Each row was made from one small tree. The marks that hang from a mark follow it in brackets, in the order of their numbers. Every link used is in the known rows. Write each row's tree.
Known rows:
q_344{q_532 q_559{q_766{q_433{q_696}}}}: [-1.36 -0.97 -0.13  1.43 -2.26  5.56  0.73 -1.72 -1.62  0.76 -3.32 -1.07
  0.12 -1.92  1.79 -0.78 -1.17  1.76  1.52  1.32 -2.21]
q_559{q_766{q_433}}: [-1.30 -0.57 -0.99  0.84 -0.11  2.90 -0.43  1.33  0.35  0.34 -1.52 -1.17
 -2.51  0.93  2.09 -0.67 -1.16  1.07  0.18  0.57 -0.16]
q_433{q_344 q_696}: [ 0.11 -0.37  1.18  0.84 -0.98  0.50 -0.25 -1.45 -0.21 -1.00 -1.42  0.72
  1.35 -1.28  0.12 -0.15 -0.27 -1.50 -0.55  2.18 -0.97]
q_766{q_532}: [ 0.61  0.76 -0.43  1.02 -0.02  0.50 -1.04 -1.09  0.27 -0.64 -0.52 -2.07
 -0.57 -1.33  1.77 -1.12  0.20 -0.66 -0.46 -0.11  0.09]
q_696{q_532{q_766} q_559}: [-0.07  1.46  0.81  1.27 -0.63  0.22 -2.67 -1.80  1.86 -1.85 -0.39 -0.57
 -2.95 -1.40  3.64 -2.54 -0.02  0.09  1.11  0.61 -0.67]
q_696{q_532}: [-0.42 -0.36  0.25  1.73  0.66  0.97 -0.67 -1.25 -0.73 -1.04 -0.56 -0.78
 -1.89 -0.72  0.75 -1.26 -0.01 -0.56  1.35 -0.16 -0.08]
q_344{q_532{q_766{q_433{q_696}}} q_559}: [-0.58 -0.05  0.23  0.78 -3.62  4.03  0.70 -2.62  0.47  1.25 -3.38 -0.61
  2.84 -1.27  3.02 -1.97 -0.54  1.05  2.28  1.80 -2.72]
q_766{q_433{q_344{q_559} q_696} q_532}: [ 0.44 -0.92 -0.81  2.87 -2.06  2.88 -1.34 -4.16 -0.06 -0.21 -2.85 -1.51
  0.53 -2.59  1.19 -2.44 -1.05 -1.33  0.79  4.30 -0.23]
q_463{q_433{q_344} q_532}: [ 0.10  0.06 -0.78  0.82  0.23 -1.49 -1.33 -1.91 -2.79 -1.60 -2.38 -0.64
  0.52 -0.70 -0.49  0.49  0.14 -1.61 -0.86  1.58 -0.22]
q_766{q_433{q_344} q_532}: [-0.17 -0.78 -1.50  1.88 -0.65  1.27 -1.85 -2.54  0.96 -0.96 -1.93 -0.87
  0.21 -0.10  2.01 -2.13 -1.49 -1.54 -0.06  2.44  0.98]
q_344{q_532{q_766{q_433}} q_559}: [-0.58 -0.69 -0.30  0.66 -2.97  2.65  0.06 -2.70  0.48  1.12 -2.50  0.40
  2.25 -0.39  2.54 -1.71 -1.04  1.97  2.81  0.59 -1.40]
q_344{q_532}: [-0.98 -0.28  0.03 -0.24 -0.53  0.72  0.53 -1.53 -0.80 -0.32 -1.01  0.65
  2.25 -0.17  0.65  0.25 -0.40  0.52  0.57 -1.25 -1.20]
q_696{q_433{q_344}}: [-0.61 -0.12 -0.61  0.56  0.94 -0.09 -1.19 -0.84 -0.07  0.81 -1.09  1.18
  1.83 -0.79 -0.10 -0.39 -2.84 -1.61  0.96  2.24 -0.26]
q_532{q_766{q_433{q_344{q_559} q_696}}}: [ 0.37 -0.72  0.65  1.74 -3.40  2.35 -0.80 -2.58  0.99  0.51 -3.14  0.54
  1.35 -1.44  1.88 -2.20 -0.82 -0.08  1.59  4.19 -1.23]
q_463{q_433{q_696 q_766} q_559}: [ 0.26  1.17  0.02 -2.82 -1.11  2.06  0.54  1.23  0.78 -0.01  0.27 -2.17
 -1.07 -0.30  0.69  1.14  2.14 -2.62 -1.62  4.85 -2.26]
q_559{q_766{q_433 q_532}}: [-0.59  0.21 -1.65  1.84 -0.12  3.46 -1.39  0.19  0.55 -0.35 -1.93 -3.19
 -2.93 -0.43  3.73 -1.70 -1.02  0.30 -0.14  0.49 -0.06]
q_532{q_766}: [ 0.53  0.87  0.98  0.08 -1.24  0.09 -0.39  0.32  1.29  0.00 -0.54 -0.12
  0.33 -0.10  2.45 -0.90  0.37  0.58  0.44 -0.26 -0.91]
q_433{q_344}: [ 0.01 -0.90  0.35  0.71 -0.27 -0.76 -0.94 -1.66 -0.30 -0.94 -0.48  1.97
  0.82 -0.31 -0.45 -0.11 -0.73 -0.59 -0.23  1.08  0.48]
q_559{q_766{q_433{q_344} q_532}}: [-0.69 -0.73 -0.99  2.58 -0.49  2.79 -2.47 -1.49  0.07 -1.39 -2.26 -1.41
 -2.07 -0.78  3.25 -1.83 -1.73 -0.38 -0.41  1.58  0.47]
q_344{q_532{q_766}}: [-0.60  0.70  1.14 -0.22 -1.90  0.74  0.02 -1.26  0.43 -0.23 -1.43  0.76
  2.60 -0.27  3.12 -0.78 -0.12  0.97  1.11 -1.46 -2.05]
q_344{q_532{q_766} q_559}: [ 0.10 -0.01  1.16  0.63 -2.72  1.16  0.24 -2.85 -0.60  0.25 -1.52  1.12
  2.41 -2.01  1.70 -1.07 -0.16  2.30  2.32 -0.76 -1.71]
q_344{q_532 q_559{q_766{q_433}}}: [-1.54 -1.66 -0.74  1.31 -1.53  4.19  0.08 -2.00 -1.65  0.58 -2.45  0.03
 -0.36 -0.78  1.38 -0.54 -1.71  2.79  2.06  0.15 -0.69]
q_766{q_433{q_696} q_532}: [-0.16  0.65 -1.49  1.22 -0.88  3.37 -0.21 -0.67  1.42  0.31 -2.37 -3.77
 -0.06 -0.64  3.11 -2.10 -0.19 -2.00 -0.27  2.44 -1.11]
q_463{q_433 q_532 q_559}: [ 0.66  1.28 -0.08 -0.94  0.47 -1.10 -1.07 -0.35 -0.98 -1.50 -1.42 -1.52
 -0.93 -0.44 -0.73  0.23  1.94 -1.85 -0.63  1.79 -0.42]
q_433{q_344{q_532} q_696{q_559{q_766}}}: [-1.69  0.30  1.37  0.76 -1.47  2.05 -2.04 -2.79 -0.38 -2.61 -2.14  1.22
 -0.06 -2.66  2.40 -0.15 -1.40  0.49 -1.17  1.15 -2.11]
q_463{q_532}: [ 0.88  0.76 -0.54  0.76  0.42 -0.46 -0.83 -1.28 -0.59 -0.91 -2.05 -1.70
  0.46 -0.25  0.15 -0.78  0.61 -1.11 -0.27 -0.79 -1.13]
q_559{q_766{q_433{q_344 q_696} q_532}}: [-0.53 -0.12 -0.41  2.68 -1.09  4.13 -1.70 -1.28  0.44 -1.35 -3.39 -2.40
 -1.59 -1.65  3.73 -1.88 -1.24 -1.26 -0.83  2.58 -0.84]

Which tree is each row?
[ 0.15 -1.79  0.37  3.33 -2.08  2.03 -2.02 -4.16  0.12 -0.77 -2.66  0.78
 -1.30 -1.36  2.26 -3.46 -1.30  0.21  3.40  2.96  0.24]  q_696{q_532{q_766{q_433{q_344{q_559}}}}}
[-1.03 -1.99 -0.19  1.48 -2.77  3.20  0.26 -4.67 -1.11  0.13 -3.32  1.32
  3.22 -1.46  0.20 -1.11 -1.72 -0.02  1.68  3.14 -1.38]  q_766{q_433{q_344{q_532 q_559} q_696}}
[-0.73  0.70 -1.83  0.55  1.04  1.57 -3.51 -2.49  1.72 -0.74 -0.07 -0.67
 -1.95 -1.36  2.15 -1.96 -2.91 -3.01  0.34  4.24 -1.46]  q_696{q_433{q_344 q_766} q_532 q_559}
[-1.11  0.33  0.03  1.28 -0.10  0.47 -2.30 -2.49 -1.28 -2.51 -1.19 -0.47
 -2.73 -2.61  1.13 -0.31 -0.34 -1.91 -0.46  4.25 -0.43]  q_463{q_433{q_344 q_696{q_532 q_559}}}
[-0.81  1.55 -2.23 -0.22  1.32  2.45 -2.67 -0.77  1.99  0.42  0.44 -2.49
 -2.76 -0.97  2.61 -1.91 -2.14 -2.12  0.61  3.19 -2.00]  q_696{q_433{q_766} q_532 q_559}
[-0.35 -0.41 -0.09  0.94 -1.87  0.56 -1.34 -1.14  1.94 -0.18 -2.09  1.03
  0.90  0.94  2.86 -2.01 -1.27 -0.34  0.85  2.15  0.00]  q_532{q_766{q_433{q_344}}}
[-0.66 -0.37 -1.13  0.93  0.99  2.35 -1.99 -1.79  0.36  0.03 -0.86 -0.88
 -0.66 -0.83  1.83 -1.56 -2.39 -3.14  1.19  3.43 -1.96]  q_696{q_433{q_344 q_766} q_532}
[-0.14 -2.26 -0.89  1.64 -1.48  1.05 -1.02 -3.22 -0.43  0.36 -1.39  1.60
  0.47 -0.33 -0.98 -1.23 -1.53  0.25  1.47  3.21  1.19]  q_766{q_433{q_344{q_559}}}
[ 0.24 -1.03  1.85  1.30 -3.09  0.29 -1.03 -4.62 -0.97 -0.72 -1.94  2.93
  3.34 -2.38  1.25 -1.21 -0.86  1.53  2.04  0.34 -1.09]  q_433{q_344{q_532{q_766} q_559}}
[-0.66  0.33  0.89 -0.15 -0.84  4.02 -0.48  1.05  1.86 -0.41 -2.15 -1.34
 -2.46 -0.03  1.73 -1.05  0.46 -0.82 -0.15  3.18 -1.06]  q_463{q_559{q_766{q_433{q_696}}}}
[-1.47  0.36 -1.57  0.43 -0.20  2.33 -2.18  0.42  1.65 -0.47 -0.68 -0.96
 -4.00  0.50  2.33 -0.88 -1.64  1.20 -0.59  1.47  0.34]  q_696{q_559{q_766{q_433}}}
[-1.50  1.62 -0.25 -0.40 -2.82  2.89 -1.03 -1.73  2.79 -0.04 -2.55 -1.00
  1.62 -0.12  4.90 -2.02 -0.89  0.17  0.42  2.01 -2.68]  q_344{q_532{q_766{q_433{q_696{q_559}}}}}
[ 0.14  0.31 -0.25  0.57  0.05  2.29 -1.94 -0.27  1.00 -1.43 -3.06 -2.10
 -2.43  0.64  1.37 -1.74  0.39 -0.94 -0.06  1.30 -0.59]  q_463{q_532 q_559{q_766{q_433}}}
[-1.12  0.23  1.56  2.83 -0.31  2.31 -3.28 -2.49 -0.15 -3.39 -1.60 -0.26
 -4.15 -3.19  2.46 -1.49 -0.93 -0.66 -0.47  2.31 -1.08]  q_433{q_344 q_696{q_532 q_559{q_766}}}
[ 1.56 -0.75 -0.83  1.46 -1.76  1.65 -1.98 -4.10 -0.15 -0.56 -0.11 -0.98
 -0.15 -2.67  0.92 -1.25 -0.25 -1.11 -0.43  3.04 -0.72]  q_433{q_344{q_559} q_766{q_532}}
[-1.14  0.56  0.30  1.90  0.83  1.86 -2.81 -1.06 -0.16 -2.44 -0.31 -0.97
 -5.54 -1.98  2.37 -1.34 -0.60  0.86  0.25  0.03 -0.02]  q_696{q_532 q_559{q_766}}
[ 0.04 -1.32  0.48  0.26 -2.99  3.25  0.15 -4.43 -0.95 -0.01 -1.54  0.81
  3.05 -2.40  0.56 -0.24 -0.51 -0.62  0.15  3.06 -3.29]  q_433{q_344{q_532 q_559} q_696 q_766}
[-1.36  0.16 -0.51 -0.21 -1.94  2.12  0.12 -0.91  1.21  0.58 -2.40 -0.13
  2.44  1.31  4.07 -1.42 -0.94  0.70  1.57 -0.07 -1.66]  q_344{q_532{q_766{q_433}}}
[ 0.36  0.80 -2.01  0.36  0.31  1.99 -2.25 -1.36  1.21  0.60 -0.68 -2.11
  0.90 -1.42  2.59 -1.40 -2.32 -3.14 -0.65  3.40 -1.84]  q_696{q_433{q_344 q_766{q_532}}}
[-1.30  1.61  0.03 -0.27 -0.98  0.00 -2.84 -2.70  1.69 -0.23 -1.65  2.00
  2.92 -1.63  3.45 -1.62 -3.30 -0.11  1.19  1.87 -2.01]  q_696{q_433{q_344{q_532{q_766}}} q_559}
[-0.30  1.47  0.22  1.21  0.54  1.64 -1.28 -0.02  0.94  0.67 -1.70 -1.53
 -0.71 -1.50  3.60 -2.54 -1.66 -1.11  2.96  0.90 -1.71]  q_696{q_433 q_532{q_766}}
[ 0.04 -0.57  0.56  1.36 -0.80  2.98 -1.02 -2.45  0.20 -1.49 -1.33 -1.23
 -0.98 -1.20  1.82 -1.33 -0.03 -3.05 -0.26  3.23 -2.54]  q_433{q_344 q_696{q_532} q_766}
[ 1.17  1.25  1.51 -0.37 -1.13 -1.88 -2.52 -1.78 -0.22 -2.56 -2.61  0.18
  0.38 -1.08  1.14 -0.86  1.56 -1.92 -0.27  2.79 -0.80]  q_463{q_433{q_344} q_532{q_766} q_559}
[ 0.00  0.31 -0.08  0.59 -0.43  3.79 -0.15 -0.87  0.57 -0.42 -0.69 -3.11
 -1.75 -0.91  2.28 -1.22  0.70 -2.57 -0.08  2.10 -3.14]  q_433{q_696{q_532} q_766}
[-1.53 -0.52 -1.10  1.20 -0.49  1.55 -3.10 -1.22  1.22 -1.57 -1.20  0.84
 -3.14  0.09  1.88 -1.07 -2.27  0.56 -0.94  2.65  0.72]  q_696{q_559{q_766{q_433{q_344}}}}
[-0.88 -1.14 -0.31  0.97 -0.68  1.11 -0.79 -3.99 -1.91  0.97 -1.88  2.35
  3.89 -2.71 -0.61 -0.55 -3.15  0.09  2.76  2.04 -1.15]  q_696{q_433{q_344{q_532 q_559}}}
[-0.76  0.07 -0.35  2.16 -1.21  0.84 -3.66 -3.30  2.47 -2.09 -1.84  0.43
 -2.46 -0.12  3.95 -3.43 -1.88 -0.79  1.30  3.19  0.23]  q_696{q_532{q_766{q_433{q_344}}} q_559}
[-0.80 -1.94  1.43  1.94 -1.62  1.87 -0.93 -3.98 -3.03 -1.23 -1.88  2.70
  0.69 -2.81 -0.04  0.04 -1.47  2.29  1.22  0.08 -0.56]  q_433{q_344{q_532 q_559{q_766}}}
[ 1.24  1.98 -0.34 -1.98 -0.72  1.85 -0.47  0.02  0.14 -0.80 -1.69 -3.91
 -0.63 -0.64  0.85  0.24  2.77 -3.67 -2.02  4.14 -3.22]  q_463{q_433{q_696 q_766} q_532 q_559}
[-0.57  0.58 -1.71  0.13  1.37  3.11 -0.83 -0.05  0.67  1.29 -0.45 -2.77
 -1.38 -0.53  2.37 -1.54 -1.77 -2.53  1.37  2.26 -2.41]  q_696{q_433{q_766} q_532}
[ 0.38  0.16 -1.93 -0.08 -0.63  0.91 -1.54 -1.24 -0.85 -0.92 -0.07 -2.12
 -0.83 -1.11  2.07  0.45  0.03 -2.31 -2.04  3.36 -0.82]  q_463{q_433{q_344 q_766{q_532}}}
[ 0.38 -1.32 -0.08  1.63 -2.97  1.21 -1.34 -2.77  0.84  0.21 -2.04  1.57
  0.79 -0.67  1.45 -2.16 -1.32  0.92  2.03  2.97  0.32]  q_532{q_766{q_433{q_344{q_559}}}}
[-0.35 -1.45  1.60  1.36 -2.41  1.75  0.33 -4.77 -2.14 -0.59 -2.36  1.99
  3.47 -2.96 -0.63 -0.17 -0.69 -0.08  1.12  1.85 -1.69]  q_433{q_344{q_532 q_559} q_696}
